Each row was made from one walk, in order. Every step used is in the known rows, and no mark comes twice. Write each row's walk.
In the rows, zero is written as 128.
Known rows
lapu, zitep, gidasi, feva: [165 199 156 100 127 123 146 155 116 125 118 120 143 157 120 114 141  38
 143]
rute, lapu: [192 182 140 165 150 137 161 183 111 132 133 148 168 139 124 122  72  88
 145]
rute, lapu, zitep: [194 195 149 169 127 136 159 165  86 123 114 149 154 138 120 135  91  78
 151]
gidasi, zitep, peke: [191 183 149 131 113 151 131 146 103 122 167 164 139 165 114 114  80  84
 100]
rute, lapu, zitep, peke: [192 174 154 192 103 148 159 160  95 130 133 162 145 143 129 137  96  97
 121]
lamaz, peke, zitep: [170 160 153 147 111 155 150 183  83 112 151 158 141 157  89 127  79  82
 127]
lamaz, lapu: [180 178 140 150 145 149 158 167 110 123 139 139 170 150 116 134  74 103
 142]
lapu, zitep, gidasi: [183 184 147 111 123 134 173 158 121 119 143 132 139 142 120 127 119  55
 128]
lapu, zitep: [181 192 148 137 120 136 156 150  85 113 130 131 136 149 106 129  96  65
 133]
zitep, peke, lamaz, lapu: [160 138 137 149 125 152 174 174 112 133 157 139 172 172 103 127  86 112
 118]
vurage, peke, lamaz, lapu, zitep: [176 149 150 118 108 156 165 150  64 125 108 127 160 154  92 114 110 119
 136]
peke, zitep, gidasi, lamaz: [175 183 135  87 118 134 161 180 117 121 125 136 156 168 110 111 107  62
 131]
vurage, peke, zitep, gidasi, feva: [167 162 163  74 111 146 141 161  96 137 114 139 147 161 112  90 137  73
 132]
peke, lamaz, lapu, zitep, gidasi, feva: [147 180 150  89 132 127 164 165 108 128 107 116 171 173 104 124 145  58
 163]
feva, gidasi, zitep: [175 192 159  93 147 136 138 171 112 120 164 160 151 147 115  89  89  77
 151]
feva, gidasi, zitep, peke, lamaz, lapu: [155 151 157 106 127 151 155 177 114 130 172 166 171 169 108  99  99 114
 141]
lapu, zitep, peke: [180 171 152 162  95 149 154 145  93 121 148 144 128 155 115 130 101  82
 105]

Which walk is each row?
[177 141 147  91 112 154 184 159  99 131 124 128 164 145 107 114 132 109
 131]
vurage, peke, lamaz, lapu, zitep, gidasi
[171 169 141 139 106 146 136 188  82 113 129 144 150 168  89 111  80  93
 124]
gidasi, lamaz, peke, zitep
[162 152 146 136  99 139 170 154  86 124 147 131 138 171  92 120 108  73
 110]
lapu, zitep, peke, lamaz
[171 152 151 120 115 152 168 194 120 119 164 158 145 150 104 127 103  73
 121]
lamaz, peke, zitep, gidasi
[164 164 141 100 129 138 191 169 115 121 131 128 167 156 105 137 123  75
 148]
peke, lamaz, lapu, zitep, gidasi
[156 187 156  82 127 132 147 170 111 127 123 137 151 171 110 115 129  37
 148]
peke, zitep, gidasi, feva
[177 200 158 132 134 122 150 171 116 135 102 138 160 145 134 121 137  51
 159]
rute, lapu, zitep, gidasi, feva
[166 188 151 128 125 135 150 174 101 120 112 136 167 148 121 106 107 115
 166]
feva, gidasi, lamaz, lapu, zitep
[177 157 131 131 131 135 155 200 146 128 156 125 159 145 114 100  97  96
 108]
zitep, gidasi, lamaz, peke
[182 183 147 124 124 147 178 158 122 119 133 141 158 140 127 146 116  84
 142]
lamaz, lapu, zitep, gidasi
[174 165 144 122 117 155 148 157  98 124 156 157 167 180  99 124  84 103
 120]
gidasi, zitep, peke, lamaz, lapu
[181 171 153 173  97 161 159 145  94 122 138 153 147 153 121 147  97 112
 117]
lamaz, lapu, zitep, peke
[183 192 135 107 117 125 161 165 121 120 121 119 147 152 119 111 121  65
 125]
lapu, zitep, gidasi, lamaz
[154 150 156  93 126 139 151 177 112 130 183 158 152 171 102  81 100  86
 128]
feva, gidasi, zitep, peke, lamaz
[152 155 154 123 114 141 142 210  98 120 145 152 153 156  97  88  94 105
 147]
feva, gidasi, lamaz, peke, zitep
[161 159 133 125 149 141 173 177 103 125 138 125 179 166  94 125  82  94
 148]
peke, lamaz, lapu
